Known rows, with every way that one mark hangs from another
{vudu dusul}: [ -0.3  17.7   8.3  -1.8  24.0   0.8  44.2  -9.4  -4.3  34.4  10.6  28.8
  -3.3  32.4   8.0   4.9 -26.3  10.2 -14.5  27.7  12.7  -1.5]
{dore {sota bagef {kugu rirup} zenu}}: [-18.8  -2.5 -24.1 -10.6 -12.0 -41.3  33.1  21.5 -27.7 -17.9  -7.6  40.7
  32.1 -38.0   0.4   2.3 -19.3 -22.4  -3.9 -13.3  -2.9  18.2]
{rirup {bagef sota} bala}: [ 22.6  -0.8  -4.4   1.5   7.6  23.0  -8.7  11.8  23.8   6.7  24.6   4.0
   0.7  23.8  -3.5 -42.9   3.6  -4.0 -12.9   2.8 -27.2 -40.9]
{zenu {sota bagef {kugu {rirup vudu}}}}: [-42.0  -3.6 -17.4   8.1 -24.7 -32.4   8.4  18.0 -44.3 -34.8  27.0 -21.7
   9.2 -14.4 -17.9 -30.4 -20.6   5.0  10.0 -14.4 -10.2  33.2]
{punaven {dore {sota kugu zenu}}}: [  6.8  34.7 -22.0 -10.4   4.2 -43.3  46.1  30.8 -17.0  16.5  -4.2  -4.2
  23.6 -13.0  28.6 -41.5 -15.6  -9.3 -20.6  16.2   4.1  17.2]
{bala {rirup {bagef sota} {vudu {dusul vomil}}}}: [-18.3  21.3  28.2  -0.8   8.0  38.9 -24.9 -21.6   6.7   9.0  -5.0 -16.5
 -38.0  17.0 -31.5  53.1  -1.7  18.1  21.2 -19.8 -23.2   9.5]
{bagef {sota {kugu {rirup bala}} zenu}}: [  0.6   0.6 -20.9  33.1 -28.6  -6.3   9.6  21.1  11.2   7.4 -28.0 -18.6
  -8.4  -3.3   3.7 -11.9  20.4 -19.0 -22.0 -20.9  -7.7  -9.3]
{vudu {dusul {bala rirup} vomil}}: [ -2.6 -18.3  31.9  -4.0   5.3   5.9   9.8 -19.8  35.9  38.0 -16.0  32.6
 -16.3  36.8   6.4  23.8  18.9  -2.6  -2.9  26.1   7.0 -14.7]
{bala {rirup {bagef {sota zenu}} {vudu {dusul vomil}}}}: [-10.2  52.3  17.0   3.7  12.3  41.2 -23.1 -26.3   1.1  -1.1 -23.3 -14.0
 -44.2  -6.1 -28.7  87.6   6.9  -7.0   5.4 -34.0  -5.0   9.9]
{dore sota}: [ -4.6  18.5 -26.9 -30.4  14.3 -38.7  46.7  18.9 -10.6  23.5  32.3  30.5
  12.4   5.4  13.5 -38.8 -20.0  13.9  -6.9  24.2  -2.8 -12.4]
{zenu {sota bagef {kugu {rirup bala {vudu dusul}}}}}: [-29.1 -29.1  51.4  36.9 -32.9   1.1 -28.8  17.8 -31.3 -32.0  19.9 -26.8
 -17.2   0.6 -13.8 -10.8  -7.6   2.7  13.3 -12.9 -10.3  20.4]
{punaven {dore {sota bagef {kugu {rirup vudu}} zenu}}}: [-41.0   1.0 -14.1 -13.4 -29.3 -34.9   6.7  21.4 -45.6 -25.2  13.0 -23.0
  29.1 -29.3  13.5  -6.7 -18.0  10.1  14.3  -5.1  14.0  31.3]
{zenu sota}: [  0.4  37.1 -30.8 -13.0   8.2 -34.0  49.6  19.9 -12.9   7.7  37.5  13.5
  -6.8  21.5   3.3 -50.2 -15.3  -1.2 -24.0   9.6  -9.3  -3.8]
{dusul {bala rirup}}: [  6.0 -17.8 -43.9  -1.9  -3.9 -13.2  14.5 -13.4  26.4  33.6   0.9  26.8
  13.9  32.2   8.9 -28.4  21.1 -14.1 -11.5  35.1  12.9 -48.5]
{sota bagef {kugu {rirup vudu}} zenu}: [-36.9  11.6 -31.1  11.6  -6.3 -16.7  11.1 -14.3 -32.6 -21.8  -8.3  -7.2
  25.4 -37.9  -4.3  25.7  -8.4 -20.3  -1.1 -10.2  30.1  29.6]
{rirup vudu}: [-23.2  34.3 -33.7  -6.1  21.3 -16.2  24.3 -20.5 -15.5  19.2  30.7 -14.7
   5.0   7.9   8.1 -15.3  -8.6  16.0  -2.5  28.1  30.8  -1.6]
{sota bagef {kugu {rirup bala vudu}} zenu}: [-27.8  -7.2  -3.5  29.0 -15.1  -4.2 -19.2 -11.3 -11.6 -24.0  -4.9 -18.7
  18.1 -34.7   3.0  13.0  18.9 -31.6  -3.9  -6.7  32.5   7.1]
{kugu {rirup {bagef sota} {vudu {dusul bala}}}}: [  0.0 -30.9   9.0  -8.7 -25.8  26.8 -29.5  -1.2 -20.4   1.7   7.6 -32.2
 -21.4  38.3  -6.8  18.7 -11.7  66.1  30.8  -5.6  -6.9 -19.9]
{dusul bala vomil {vudu rirup}}: [ 19.4 -23.0  10.9 -22.7  11.0 -11.8  27.8  -1.4  52.6   3.2  13.6  53.2
 -16.5   4.1  27.0 -15.1  20.3  12.2  -4.4  17.5  26.5   6.6]
{rirup bagef bala {vudu {dusul vomil}}}: [  4.0   8.1  74.8  -5.0  26.3  36.9 -30.1 -24.4  17.3   6.6   9.1 -25.7
 -20.3  12.1  11.7  29.6   8.7  17.1   9.9  11.0   8.6   7.7]
{vudu {dusul bala vomil} {rirup {bagef sota}}}: [ 22.5 -34.9  32.3 -13.8   7.6  29.2 -10.0  17.9  28.2   5.2   6.4  38.2
 -40.3  36.7  -5.0  27.7 -13.9  31.6   9.7  -8.6 -21.4  -7.3]
{bala {rirup {bagef {sota kugu}} {vudu {dusul vomil}}}}: [-13.1  11.8  31.0  19.6   7.8  32.0 -28.1 -15.4   3.3   6.5 -31.6 -31.3
 -27.8  -1.0 -39.5  35.2  -4.2   3.4  19.9 -23.9 -34.9  33.9]
{sota bagef kugu zenu}: [ -9.7  25.4 -24.8  15.2  27.1 -17.3  37.1 -10.3  -9.5 -10.5  -3.2  44.5
  36.1 -33.8  -8.9  -7.5 -14.1 -60.2 -34.0   8.7  15.8  16.7]

Rows
[ 43.4  -0.3 -27.1  34.6   1.3  20.0 -16.0  28.8  24.1 -11.8 -18.1   7.1
 -14.4 -17.6  -2.4   0.3   5.6 -34.9 -20.2 -25.4 -13.1 -13.1] | {vudu {rirup {bagef {sota kugu zenu}} bala}}
[ 54.5 -18.0   0.7  -8.2   9.1  23.2  -2.0   3.2  50.1 -10.9  15.9  36.1
  -0.1  -0.7  27.4 -20.4  10.4  -4.4  -4.6   5.5   9.4 -22.8] | {dusul {vudu {rirup bagef bala}}}
[ -5.1   8.8  71.3   6.6  13.3  44.3 -40.4  -9.7  13.9  -1.3  19.3 -29.0
 -41.7  17.7 -12.8  21.6   6.8  24.0  13.5  -9.4 -15.2   1.4] | {rirup {bagef sota} bala {vudu {dusul vomil}}}
[ 23.7  10.9 -35.9 -27.7  -7.3 -28.5  27.1  26.9 -24.1   0.0 -35.9   3.5
  29.2 -30.8  15.9  10.0 -16.7   2.3  -0.5 -21.8 -15.4  12.9] | {dore {sota {kugu {rirup bagef}} zenu}}
[ 21.2   7.0  23.9  -1.9   2.4  34.6 -17.9 -12.3  27.0   7.5 -33.1  25.4
 -31.4  15.7 -17.7  57.0  20.4 -17.7  -9.9 -17.5 -15.9 -20.2] | {vudu {dusul {bala {rirup {bagef {sota zenu}}}} vomil}}
[  3.0 -12.1  55.4  10.8  13.8  21.8 -32.7  -7.9  -3.5   0.2 -10.6 -33.7
 -23.3   8.0 -22.3   0.9  -5.9  27.7  17.0   0.3 -21.2  25.8] | {rirup {bagef {sota kugu}} {vudu {dusul bala vomil}}}
[ 33.7 -16.8  14.8 -31.9   9.3  12.2   0.4 -28.6  60.2   4.9 -16.8  36.1
  11.0   0.4   8.3 -13.5  36.4 -10.6   1.0   9.9  -4.2 -14.1] | {dusul {bala {rirup bagef}} vomil vudu}
[-11.5  14.6  -5.7  -8.4   5.9 -34.2  31.9  26.9 -21.9 -13.8  17.5  29.6
  39.4 -26.3  10.3 -39.1 -24.1 -32.0 -18.1  12.8   0.3  18.9] | {punaven {dore {sota bagef kugu zenu}}}
[ 12.9  -1.9  27.9 -29.1  17.5 -13.8  33.9 -20.4  44.3  12.0  10.4  35.5
   2.5   3.9  21.8 -40.5  25.4   6.8 -11.5  28.2  19.5   5.8] | {dusul bala vomil vudu}
[  9.4  10.3 -50.0  -6.0   1.3  17.8   5.6  -0.6  17.7  14.4   1.5  17.8
   1.7  24.1 -23.1 -11.6  -3.2 -10.7  -4.8 -11.2 -35.3 -32.2] | {bala {rirup {bagef sota}}}
[-21.9 -24.2  16.8  23.2 -14.9   1.6 -15.1 -18.9 -35.5 -18.0 -18.1  -1.7
   8.2 -16.2  -3.3  42.9  -4.0  -4.3   6.6   5.4  37.4  15.9] | {sota bagef {kugu {rirup {vudu {dusul bala}}}} zenu}
[ 30.7 -33.6   1.3  26.5  -9.0  26.3 -23.8   2.2  12.4  17.5 -35.4   8.3
  -3.7  28.2 -29.9 -12.0  -1.8  -8.0   2.4   1.6 -39.9 -20.6] | {vudu {dusul {bala {rirup {bagef {sota kugu}}}}}}
[-23.2  -9.0 -12.4   1.5 -20.7  -6.1  -6.2  -6.7   3.7  15.6  19.4 -40.1
  -1.9  19.1  25.1 -10.0  19.5  28.3  10.2  13.1  28.5 -22.2] | {kugu {rirup bala vudu}}
[ 12.5 -10.6 -40.0  -8.6   2.5   9.2 -30.1 -28.1   7.0  11.7   3.9 -14.3
  15.1  13.7   1.6  -6.8  18.9   3.3  13.1  23.4  16.0 -41.9] | {dusul {bala {rirup bagef vudu}}}
[  9.6 -20.0 -39.8  24.1 -10.9  10.6 -42.6  -7.8   0.3   3.1 -14.9 -35.6
   4.5   3.9 -29.9 -31.5  15.3  -3.5  15.1   1.1 -20.4 -22.1] | {dusul {bala {rirup {bagef {sota kugu}} vudu}}}
[ -8.2  21.3 -17.5  -1.1  18.9 -36.9  32.3  13.9 -27.0 -15.8  10.1  53.1
  32.5 -47.4  -7.9 -15.9 -19.7 -47.0 -21.3   4.8   0.1  15.4] | {dore {sota bagef kugu zenu}}
[ 30.8 -36.1  36.1 -23.7  19.9  19.2  -0.5   4.6  31.0  10.8  -2.4  43.8
 -18.9  29.9  18.4  36.8 -11.5  25.3   7.1  11.4   4.9  -1.7] | {vudu {dusul bala vomil} {rirup bagef}}
[ 16.4  32.8 -11.7  33.6   9.0  19.5 -35.4  -3.8  -6.1 -14.0 -11.2 -49.5
  -6.6 -29.0 -14.0  -9.2  15.7 -25.4 -12.4 -15.6  -2.5  -4.1] | {rirup {bagef {sota kugu zenu}} bala vudu}
[-31.9 -23.8   9.3  26.3 -34.4 -19.7 -22.0  20.7 -22.7 -38.3  29.7 -32.4
   1.4 -10.9  -9.0 -44.8   6.2  -8.0   6.9 -11.2  -8.6  10.4] | {zenu {sota bagef {kugu {rirup bala vudu}}}}
[ 15.5   1.3  -9.4  -0.1 -18.2 -12.3 -29.7  15.6 -22.0 -12.3 -22.5 -48.8
  12.0 -40.7  19.9   9.9  13.3   5.3  15.0 -17.8   3.4   0.1] | {dore {sota {kugu {rirup bagef bala vudu}} zenu}}
[ -8.0 -19.5  -2.6  23.7 -13.7  -6.6   6.6   2.4   8.9 -14.3 -15.6  21.3
  29.2 -21.9   7.9   0.4  14.3 -48.5 -20.9  -5.3  14.4  -3.5] | {sota bagef {kugu {rirup bala}} zenu}
[  1.1  10.4 -29.2  -8.4 -18.9 -20.9   2.5  20.1 -38.0 -16.4  -3.4 -57.6
   5.7  -4.5  -2.5 -26.7 -18.8  28.1  14.2 -23.2 -21.6  28.0] | {zenu {sota {kugu {rirup bagef vudu}}}}
[-17.3   6.8 -40.2 -21.5 -16.9   9.8  -4.5   2.3 -18.6  -1.6  15.6 -36.3
  -4.0  18.3  -8.5   2.8 -15.7  50.3  21.7 -20.5 -13.1  -6.7] | {kugu {rirup {bagef sota} vudu}}
[ 34.4  -5.5 -13.9   9.1  -8.4   5.1   1.6   5.5  14.9   2.6 -45.8 -16.8
  25.9 -13.3  24.1   4.5  14.6 -22.7 -16.7 -13.7   2.5  -7.4] | {sota {kugu {rirup bagef bala}} zenu}
[ -4.3 -28.9  47.3 -33.3  -5.5  18.3 -20.2 -17.5  -0.6   7.2 -10.3 -25.9
 -11.4  27.1  17.5  44.1   0.3  60.3  31.4   3.4  12.9   8.7] | {kugu {rirup bagef {vudu {dusul bala vomil}}}}
[-18.1   0.5  50.4  -7.5  20.7   0.8  -2.2 -28.6   0.1  21.4  13.9 -10.1
 -24.0  22.3  11.0  18.1   5.0  33.4   9.0  33.3  32.0  10.6] | {rirup {vudu {dusul bala vomil}}}
[-14.3  29.7 -19.9 -24.9  19.7 -31.3  35.8   8.1 -22.6 -13.7  35.3  67.1
  22.1 -30.2  -1.2   0.5 -17.8 -33.2 -19.5   8.1  12.5  -7.3] | {dore {sota bagef zenu}}
